What can hang from each mark:
j505: j812 j828
j828: j317 j319 j412 j518
j317: j7 j812
j412: j460 j812 j828 j935
j460: j317 j412
j7: j317
j319: j935
j557: j828
j935: j319
j518: j812
j370: j812 j828
j812: j317 j370 j412
j847: j412

Each row was made from one small tree. Brackets hold a mark, then the marks that hang from it, in the order of their numbers. Every link used is in the known rows. Write each row's tree.
(in the rows, 128 means zero)
Known rows:
(j370 j812): [159 124 101 120  97 159 155 101  83 108  99 185 110 110 175 214 124 122
 133 167 129  97  94 115 150  85 122 121 122 117  82 126 103 154]
(j557 (j828 j317 j319)): [156 111  86 135  91 183 152 128 108  99 126 199 109  94 171 159  77 116
 100 176 167  91 104 108 123  97  87 148  82 136  91 120 147 117]
(j847 (j412 (j460 j317) j812 j828 j935)): [142 111 141 195  92 187 163  66 119  80 156 103  91 129 158 176 167 188
 177 126 130  73  86 157 163 138  56 139  96  91 129 144 129 138]
(j828 (j412 j460 (j812 j370) j935) j518): [113 108 166 154 131 192 150 106 120 114 150 102 119 109  91 213 148 124
 173 133 151  93  81 114 167 128  84 138 100  72 100 138 158 138]
(j370 (j812 (j412 j460 (j935 j319))) j828): [137 130 110 136  97 186 187 108 123 114 106 113  72 114 162 201 139 118
 140 186 138  80  94 120 145 121 123  99 124  83 103 129  88 145]
(j460 j317): [182 121  91 121  93 168 141  98  79 115 136 190 104 133 180 190 123 149
 142 135 115 109  87 116 129 124  81 144  92 121  95 134 134 148]
(j460 j317 (j412 (j812 (j370 j828)) j935)): [155 125 113 109 110 235 150  94  69 133 129 184  81 167 139 208 164 162
 154 128 133 110  80 113 136 115  47 152  67  82 100 136 155 138]
(j828 (j412 (j935 j319)) (j518 (j812 j370))): [131 104 133 123 155 193 117 110 120 117 148 130 139  87  99 165 136  94
 162 163 147  74  58 116 155 127 129 130 105  88  79 132 142 128]
(j505 j812 (j828 j317)): [168 126  80 138 129 183 189  74 103 107 135 215 111  94 131 212  99 124
 137 172 132 114 106 107 154 123  65 128 117 134  65 130 134 102]
(j460 j317 (j412 j828 (j935 j319))): [193  94  88 132  92 188 125  98  95  94 156 120  96 137 180 152 155 199
 163 151 102  96  77 121 152 120  83 120  83  95  93 134 121 121]
(j317 j7 (j812 (j412 j935))): [121 119 130 161 124 165 171 110 140 134 126 100 119 134 146 180 156  99
 174 138 117 107  96  67 134 103 157 159 105 131  68 148 122 133]
(j317 j7 (j812 (j412 (j828 j319)))): [145 103 117 182 110 147 151 126 147 111 135 118 123 104 169 162 124 116
 138 139 115 108 112  77 159  99 162 140 112 136  64 132 135 108]
(j812 j317): [158 119 106 122 130 173 144 108  76 138 130 166 115 139 163 215 106 125
 141 150 108 112 109 118 139 110  81 157 105 131  88 137 125 168]
(j317 j7 (j812 j370 j412)): [118 127 128 142 139 163 154 133 107 143 113 146 109 148 139 198 152  96
 140 126 127 121  94  82 132 103 150 161 103 130  61 129 132 147]
(j847 j412): [148 141 114 152 132 156 146  98 107 113 114 173 104 117 177 170 146 115
 138 152 129  74  90 141 148 111  84 152 113 119  99 138 116 169]
(j812 (j412 (j828 j317))): [144 105 106 155 108 168 165  89 122  86 132 118 108 116 145 139 111 140
 115 152 138  97 115 148 159 119  92 119 113 129  91 129 122 136]
(j7 (j317 (j812 j370 j412))): [122 125 130 131 117 175 177 108 103 135 118 159  72 143 139 203 152 124
 139 127 154 112  91 112 127  99 109 128  91 124 107 130 141 152]
(j828 (j317 j7 (j812 j412)) (j319 j935)): [113 100  87 126 110 169 164 116 171 117 154 147 153  95 160 160 126  94
 114 147 153  85 105  87 155  95 168 155  60 140  85 156 149  95]
(j7 (j317 (j812 j412))): [129 126 122 144 101 174 184  97 119 132 130 150  81 127 157 185 146 131
 148 131 142 109  99  98 131 106 120 124 101 134 111 139 138 134]
(j460 (j317 j7 j812) (j412 (j828 j518))): [163 106 122 140  82 174 129 115 101 109 155 142 111 135 170 183 140 182
 158 125  99 116 100  48 166 127 128 152 118 114  76 147 137 103]
(j370 (j828 j319)): [185 131  92 141 112 169 150 118 114 123 118 206 106  97 185 190  87 104
 113 177 139  95  97 107 128  94  79 130 108 107  76 126 129 135]
(j557 (j828 (j317 j7 j812) j319)): [133 110  98 149  87 183 155 140 127 120 134 192 122  96 164 169  88 106
 120 162 163 104 110  65 118  98 132 169  89 147  65 128 152  98]
(j7 (j317 (j812 (j370 j828)))): [140 136 129 129 106 186 176 104  97 143 124 206  72 141 141 233 129 131
 138 147 169 118  86 105 101  96  82 134 110 110  81 129 132 147]
(j317 j7): [166 121 108 151 134 156 136 114 100 132 128 160 122 114 169 194 116 109
 144 135 109 109 102 106 118 103 120 161 116 128  53 139 122 147]
(j505 j812): [177 121 100 141 134 160 150  91  90 116 121 189 104 117 161 218 141 111
 150 158 122 108  86  98 146 110  87 117 106 130  86 136 129 130]
(j317 (j812 j370)): [141 132 124 128 116 161 152 118  85 128 118 195 110 150 150 219 146 118
 144 152 146 125  76  89 130  88 107 144  99 124  62 118 126 149]
(j460 (j317 j7 j812) j412): [156 121 101 115  93 187 134 123  89 142 144 183 108 153 186 187 157 160
 157 113 102 126 100  54 135 126 129 166  93 128  74 145 148 117]
(j460 (j317 j812)): [160 124 100 124  76 170 155 103  91 124 142 196 111 141 175 197 139 152
 156 136 124 122  82  76 132 123 103 147  90 130  89 131 136 129]
(j317 j7 (j812 j370)): [135 125 127 140 130 159 142 129  97 144 122 177 121 144 146 221 140 105
 150 133 133 127  87  78 119  91 137 168 108 128  40 128 127 144]
(j828 j317 (j412 j812)): [110 104 112 139 108 220 157  92 131 131 161 176 142  88 105 158 119 121
 138 126 157 107 109 140 156 137  85 145  90 116  70 137 182 117]
(j812 j317 (j412 (j935 j319))): [135 106 104 131 145 183 158 110 108 142 131  87 105 135 144 170 137 113
 157 159 100  94  95 126 156 121 111 142  81 117 108 142 117 163]
(j7 j317): [165 120 111 138 110 169 161  91  96 124 132 172  86 114 167 197 119 140
 141 137 138 101  97 134 115  99  82 126 104 124  99 137 130 152]
(j412 j935): [164 118 115 145 121 163 156  87 104 105 124 133 116 125 156 191 133 123
 166 165 128  95  84 115 127  88  88 143 100 115  81 139 107 155]
(j460 j317 j412): [182 124  87 101  96 188 130 109  66 116 134 190  94 150 194 176 144 171
 139 129 107 110  95 102 141 122  80 140  86 117 105 136 144 138]
(j518 (j812 j370 (j412 (j828 j319)))): [163 105 112 145 144 171 128 106  95  81 119 153 111 115 155 150 117 112
 103 151 141  87  89 143 155 103 119 111  99 128 102 114 141 126]
(j847 (j412 (j828 j319 (j518 j812)))): [164 112 124 175 130 151 126  93 127  73 130 152 126  75 174 139 114 119
 126 170 132  50  88 129 191 110 108 128 123 116 114 136 126 122]

Which tree is each row?
[118 112 102 137  99 201 156 133 174 146 151 197 144  73 129 166  80  90
 124 151 166 102 121  80 135 125 127 160 113 113  43 139 166  99]
(j370 (j828 (j317 j7 j812) j319 j412))
[120 105 117 138 102 206 152 123 138 107 152 127 119  76 107 152 106 113
 149 180 172  75  85 103 136 135 102 149 104  98  85 134 142 115]
(j557 (j828 j317 (j412 (j935 j319)) j518))
[138 127 118 129 125 200 158  91 116 125 137 189 129  91 126 170  76  88
 120 166 151  89 107  93 129 134 110 154 138 118  61 145 130 113]
(j370 (j828 (j317 j7) (j518 j812)))
[151 119 145 190 113 150 156  82 129  65 136  86  94 123 171 174 151 161
 165 158 139  64  92 155 148 117  69 133 127  96 111 141  92 158]
(j847 (j412 j460 j828 j935))
[115 109 129 137 105 165 165 107 129 131 144 154 146  99 129 176 105 103
 146 152 141 110 104  54 159 114 137 163 116 131  53 148 131 114]
(j828 (j317 j7 j812) j518)
[160 106 138 137 142 170 125  93  69  94 136 146 122 128 129 203  96 132
 131 161 127  97  91 122 160 112  91 134 129 120  88 127 120 143]
(j412 (j828 (j518 (j812 j317 j370))))
[126 137 132 130 113 190 188 108 106 142 115 177  61 144 135 213 140 120
 131 140 164 111  93 109 113 106  95 127 106 111 100 130 135 150]
(j7 (j317 (j812 (j370 j828) j412)))
[167 111 119 123 142 157 120 114  90 103 121 192 134  89 154 176  99  86
 114 166 140  85  76  95 170  89 120 126  91 118  99 124 147 125]
(j828 j319 (j518 (j812 j370)))
[111 108 133 135 154 214 128 126  98 170 145 165 131 126  98 222 124 106
 148 102 122 118 108 130 142 130  98 176  97 108  61 136 180 154]
(j828 (j412 (j812 (j317 j7) j370)))
[144 112 119 105 108 195 133 121  85 135 132 154 105 175 152 204 173 154
 174 119 117 119  85  64 128 107 118 174  78 109  74 146 140 137]
(j460 (j317 j7 (j812 j370)) (j412 j935))
[136  98 121 133 110 175 170  92 103  94 103  86 101 132 139 213 121 136
 149 165 114  88 114 131 179  97 121 124 123 113 112 139  95 164]
(j370 (j812 j317 (j412 j828 j935)))
[122 121 133 151 136 232 158 103 133 164 147 145 122 113 102 219 113 103
 170 132 130 103 113 114 124 134  86 177 117  93  61 152 155 140]
(j370 (j828 (j412 (j812 (j317 j7)) j935)))
[137 115 125 181 113 155 158 115 133 115 136 110 114 124 155 176 139 126
 149 132 114 115 106  82 141 112 153 145 128 134  59 134 120 119]
(j317 j7 (j812 (j412 j828)))
[142 117 123 149 112 189 138 132 127 109 143 121 105  82 129 175 122 112
 161 178 150  74  74  93 130 126 109 146 113  92  88 130 133 123]
(j557 (j828 (j412 (j935 j319)) j518))
[167 101 104 151 103 167 139 110 111 123 165 100 103 124 175 183 141 156
 178 136 105  95  78 113 118 140 114 141  85  98  86 142 117 133]
(j412 (j460 (j317 j7)) (j935 j319))
[134 117 114 136 153 174 148 123  98 152 124 116 110 139 151 193 113  99
 135 125  90 108 125 112 144 126 125 172 106 138  93 149 132 169]
(j812 (j317 j7) j412)
[115  95 120 154 146 222 136 114 135 170 169 110 142  98 104 187 138 110
 185 123 107 103  96 124 151 136 122 166  84  99  61 146 167 131]
(j828 (j412 (j812 (j317 j7)) (j935 j319)))
[106  92 108 145 114 226 158  92 152 136 171 133 147  79  92 139 139 121
 164 144 155  94  87 144 159 136  98 138  72  96  67 137 168 108]
(j828 j317 (j412 j812 (j935 j319)))
[124 115 129 109 169 204 146  95  74 125 116 130 109 161 119 191 133  96
 142 145 128  91  93 133 139 115 106 150  87 131 116 135 130 168]
(j518 (j812 j317 j370 (j412 j935)))
[147 131 127 143 108 184 138 134 108 104 133 163 101  91 140 191 103 113
 137 161 154  86  94  90 128 127  98 153 130 108  91 128 143 130]
(j557 (j828 j412 j518))
[123 129 125 138 101 183 175 108 133 141 138 180 125 103 127 192  92  98
 133 167 152 111 108  58 137 121 112 162 135 114  49 145 124 116]
(j370 (j828 (j317 j7 j812) j518))
[113 106 135 144 110 203 151 122 141 107 143 118 124  86  99 171  92 103
 156 157 166  79 106  91 123 130 113 179 121 108  72 148 146 122]
(j557 (j828 (j317 j7) (j412 j935) j518))
[168 111 119 176 125 152 160  92 109  82 133 112  78 124 162 199 150 142
 141 149 124 102 101 117 164 135  90  90 123 123 115 130 122 121]
(j505 (j812 (j412 j460 j828)))
[132  90 112 145 134 177 155  99 120  94 129  86 101 126 110 142 136 132
 129 166 149  90  84 166 155 107  92 116  83  97  81 120 111 147]
(j812 j370 (j412 (j828 j317) (j935 j319)))
[150 135 127 129 143 196 145 102  91 145 133 179 120 111 139 209  81  88
 134 162 119  94 107  83 130 133 109 161 142 118  74 147 122 136]
(j370 (j828 (j518 (j812 (j317 j7)))))
[144 135 108 124  83 186 176 118 104 118 108 152  69 126 173 220 120 128
 122 142 125  92 114 107 134 142 126 126 137  98 104 138 111 145]
(j370 (j812 (j412 (j460 (j317 j7)))) j828)
[137 123 130 129 110 174 166 104  91 136 126 189  84 140 145 221 140 136
 146 135 158 118  83 107 116  87  97 134  95 123  87 127 137 149]
(j7 (j317 (j812 j370)))
[135 108 126 169 113 170 162  69 137  75 130 113 116 110 138 144 133 145
 152 167 152  62  97 163 159 110  68 147 112 106  93 146 104 152]
(j847 (j412 (j828 j317) j935))
[133 117 122 117 156 215 128 123  58 165 129 173 108 163 141 217 149 131
 138 110 104 124 109 110 153 104  89 171  80 117  73 137 161 150]
(j460 (j412 (j812 (j317 j7) j370)))
